What can hang from each mark:
felep: gasa latubed
peba: simu
vavudu: latubed pebu
simu: visad
gasa: felep visad
pebu: gober vavudu
visad: gasa pebu simu
latubed: felep vavudu visad

Each row was made from one small tree. The marks that hang from a mark follow it in brackets, in alphabetical order. Every link used is in the known rows. Write each row's tree.
Known rows:
gasa[felep visad[pebu[vavudu]]]: [ 28 -10  -4  -2   5   3  22  14  10   8  12   1  -5  27   1  14  16  -3
   8 -17  30   3   6]
peba[simu[visad[gasa pebu[vavudu]]]]: [ 33   4 -24   6 -10  16 -16 -25  -8 -17  12  16  -2  17  12  -3  -2  -4
   0 -11  14  -1  12]
gasa[felep[latubed[vavudu visad[simu]]]]: [-12  -5  24 -11   4 -17   4  -5  12  14  -4  -2   7 -16  21  16   3  -6
  -2 -15 -15   7  -2]
simu[visad[gasa pebu]]: [ 23  -1 -11  11 -17  19  -8 -10 -15  -6  -5  11 -16   4  12 -12  -1   0
 -16  11  13 -17  19]
gasa[felep[latubed[vavudu]] visad]: [ 11  -2  23 -23   1  -3  12   7  12  23 -11  -3   4   9  12  20   7 -13
  -6 -25   8   8   4]
latubed[visad]: [  2  -6  -2  -1  -7  -4   0  11  -5  18  -4   2 -16  12  26  10   6 -13
 -11 -10  17  27   1]
visad[gasa pebu[gober vavudu[latubed]]]: [ 12  12 -24   3   2  10   1   5  10 -19   8   1   0  19 -27 -13   4  13
  14   2  31  -9  -5]
pebu[gober vavudu]: [ 12  18  -8   7  -3  -5  -8  -1  14  -1   2  14  -7  23  -5  18   2 -12
   6 -20  31  31  -8]
peba[simu[visad[gasa]]]: [ 25  -5  -3   2 -22  20 -14 -21 -25  -2 -10  14 -13  18  22   2  -7 -13
 -15 -10  11   6  12]
felep[latubed[vavudu[pebu] visad[simu]]]: [-18  -1   1 -12  16 -12 -12  -2  15  17 -14 -15  10 -13  23  -3  -6 -16
   3  -9  -3  18  -4]
visad[gasa[felep[latubed[vavudu]]] pebu[gober] simu]: [  0   9  15  10  -4   2   4  -9   6 -23  -5  10  16 -24 -12  -4  -5  14
   2  15 -30 -26   2]
vavudu[latubed[felep[gasa] visad[simu]] pebu[gober]]: [-56 -13   1 -22  26 -18  -4  14  -1  17  -4 -43   3  -9 -18 -12  -8   4
  18  11  -2   7 -19]
latubed[visad[gasa[felep] pebu]]: [ 13 -19   3   2 -17  15  23  22 -16   7   1   1 -11   3   5  -7  16  16
  -8   7  -3  -9   8]
simu[visad[gasa[felep[latubed]] pebu[gober vavudu]]]: [ 12   8   7  -1 -12   4  -9 -17   6  -8  -4  21   2  -9 -24  -7   6  15
   3 -12   2 -17  10]
peba[simu[visad[gasa pebu[gober vavudu]]]]: [ 24  11 -20  20 -11   4 -16 -25  -1 -28  15  22   0  16  -9  -4  -4   1
   2  -9   6   5   7]
vavudu[latubed[felep] pebu[gober]]: [-31  -5  -9 -17   9  -9  -6  29   6  18 -26 -31  -8  12 -14 -13   1   0
  22  -5  38  32 -13]
peba[simu[visad[pebu]]]: [ 19  -1 -18  16 -15   4 -23 -18  -5 -12  -2  13  -9   7  32  -2  -8 -15
  -6 -10  16  14  20]
visad[gasa[felep[latubed[vavudu]]]]: [ 16   6  18 -27 -15  20   5   3  -1  14 -20   3   7  -3   7   7   4   3
  -7 -14  -3  -5   3]
vavudu[latubed[visad[gasa]] pebu[gober]]: [-14 -14  -9  -7  -1   6  11  28  -1  12 -16 -21  -8  21 -24 -25   4  10
   6   1  27  10 -11]
latubed[felep vavudu[pebu[gober]] visad[gasa]]: [-27   2  -1 -11   5 -20  10  30   3  19  -1 -27  -2   6 -17  -6   7   9
   3  -2 -15  33 -19]
gasa[felep[latubed] visad[pebu[gober] simu]]: [ -4 -10  19  14   8 -10   8  -3   0 -11  -6  12   6 -13  -4   2  -3  -4
   1  10 -11 -18   5]
latubed[felep[gasa[visad[pebu[gober]]]]]: [-17   5  -2  -6  13 -11   1  12 -10   4  13 -12   1  -2 -11   7  -5  -4
  -2  15 -18  -1  -4]
latubed[felep]: [ -7   1   0 -15  -3  -4  -9  12 -13  20 -13  -7 -14   3  25  13   3 -14
   0  -4  15  30  -3]

Write each row's tree:
[-15   0   9   9   9 -23  -2  -8  16  -9   9  14  10 -22  -7   4   6   8
  13  -7 -13   1  -5] => gasa[felep[latubed[visad[pebu[gober vavudu] simu]]]]
[ 23 -15  17  -5 -26  21  10  -4 -18  13 -17   8 -21  16   4   3   7   3
 -13  -8  20 -10  14] => simu[visad[gasa[felep]]]
[  1  14  -9   6  -2  -4  -4  17  24   6 -14 -11  -1  20  -5   2  -4  -9
   5 -15  23  37  -6] => latubed[vavudu[pebu[gober]]]
[  1  -3  16  12  -8  14   0  -9 -14 -21 -14  18   7 -26  -9 -11  -5  12
   1  22 -23 -31   4] => visad[gasa[felep[latubed]] pebu[gober] simu]
[ 17  -3   4  15 -22  18  16  16  -9 -12  -7  11  -7   5 -16  -6   7  18
  -2  12   0 -10   5] => visad[gasa[felep] pebu[gober]]
[-45   2   1 -22  30 -29  -5  -5   6   8  23 -27   5  -4 -20  11  -3   1
  19  -2  -3   7 -24] => pebu[gober vavudu[latubed[felep[gasa] visad[simu]]]]
[  6 -16   6 -16  -9  11  28  32   5  27 -10 -23  -3  20  -4  -4  14  11
   1 -15   7  13  -4] => latubed[vavudu[pebu] visad[gasa[felep]]]
[ 13 -11  -7  21  12   1   8  -3  -8  -8   8   4  -7   8  22   5  -4 -18
  -6  17  10 -12   8] => gasa[visad[pebu simu]]
[ 24 -13   4   6 -24  21   8  -2 -14   0  -9   9 -16   4   4  -8   8  11
 -10   4  12 -21  21] => simu[visad[gasa[felep] pebu]]
[ 10 -10   9  27 -11  13  16   2 -14 -25  -3  13  -4  -4 -13  -5   0  15
   1  25 -11 -25   3] => visad[gasa[felep] pebu[gober] simu]
[ 11   5 -13   6  -7   2  11  12   3   0  15  -3  -2   5  10  -3   8   7
 -12   6 -10   1   2] => latubed[vavudu visad[gasa pebu]]
[  8   3  -6  32  -4  11   0  -7 -15 -30   2  17  -3  -6  -4  -8  -9   5
  -4  31  -9 -19   1] => visad[gasa pebu[gober] simu]
[-14  24 -10 -11   9  -7 -24 -10  14  -1  17   7  18 -20 -10   2  -5   0
   3  -8 -17   2  -4] => felep[gasa latubed[visad[pebu[gober vavudu]]]]
[-14  -7   0  -9  25  -2   1  -3 -21   4  15 -17   2 -11  13   8  -9 -12
  -2  26 -20 -20   0] => latubed[felep[gasa[visad[pebu simu]]]]
[ 13   6  -7  26 -18   6  -8 -10  -8 -17  -2  18 -14   4  -9 -12  -3   6
 -14  13   5 -12  13] => simu[visad[gasa pebu[gober]]]
[  2  -9   4  20   1  -7  22   2   0 -16  22  10   0   1 -22   1  12  19
   8   8 -13 -13  -7] => latubed[visad[gasa[felep] pebu[gober vavudu] simu]]
[-20   4   7  -1  10  -9  -4  -2   7   3 -11  -7  13 -14 -10 -12  -8   0
  -1   5 -23   3 -12] => felep[latubed[vavudu[pebu[gober]] visad[gasa simu]]]
[ 19   1   5  -9 -19  12 -11 -20   1  -9  -7   9  11 -10  13  -7  -3   6
  -6 -15 -16 -12  19] => peba[simu[visad[gasa[felep[latubed[vavudu]]] pebu]]]
[-26  17   2 -24   9  -7 -17   6  21  19  -8 -18  18 -12 -10  -4 -11  -6
   0 -15 -17  19  -9] => felep[gasa latubed[vavudu[pebu[gober]] visad]]
[-18   8 -17 -25  16 -10  -9   6   0  17  27 -18   3 -10   7  10   6   1
   7  -4 -11  12  -7] => latubed[felep[gasa] visad[pebu[vavudu]]]
[ 14  11 -14  25   6   7  -2 -14  -3 -29  15  18   1   3 -13  -1  -4   4
   7  17   0 -14  -5] => visad[gasa pebu[gober vavudu] simu]
[ -5  16 -12  24  -3 -28   1  14  25  -8  18   2  -1   3   1   5   4   3
  -6  -3  -7  26  -2] => latubed[vavudu visad[pebu[gober]]]
[-19   0  11 -20  10   5 -20 -21 -14  13  -5   0   8 -28  25   7 -15 -17
 -10   5 -21 -11  -1] => felep[gasa latubed[visad[simu]]]
[-28   7   5   3  15 -25 -12  -1  22   6 -11  -8  12 -14   2  -4  -9 -11
   4  -7 -11  23 -10] => felep[latubed[vavudu[pebu[gober]] visad[simu]]]
[  6   9  -6 -16  28  10 -14 -27  -1  -3  15   3  19 -13   9   8 -13 -18
   2   5  -8 -31   3] => felep[gasa[visad[pebu[vavudu] simu]] latubed]
[-11  -4  11   0   5 -17   2  -3  16   1   4  -2  11 -27  20   4   4   3
   0  -2 -22  -4   4] => gasa[felep[latubed[vavudu visad[pebu simu]]]]
[ -8 -16  12  -1   6  -8  26   3   4  -2  10  -6  -3  17 -31   3  12  18
  15  -6  14  -9 -17] => pebu[gober vavudu[latubed[visad[gasa[felep] simu]]]]
[  6  -8   7  -6  15  14   5 -13 -18   7   5  -4  -3  10  16  19 -13 -24
 -12  11   1 -19   1] => felep[gasa[visad[simu]]]
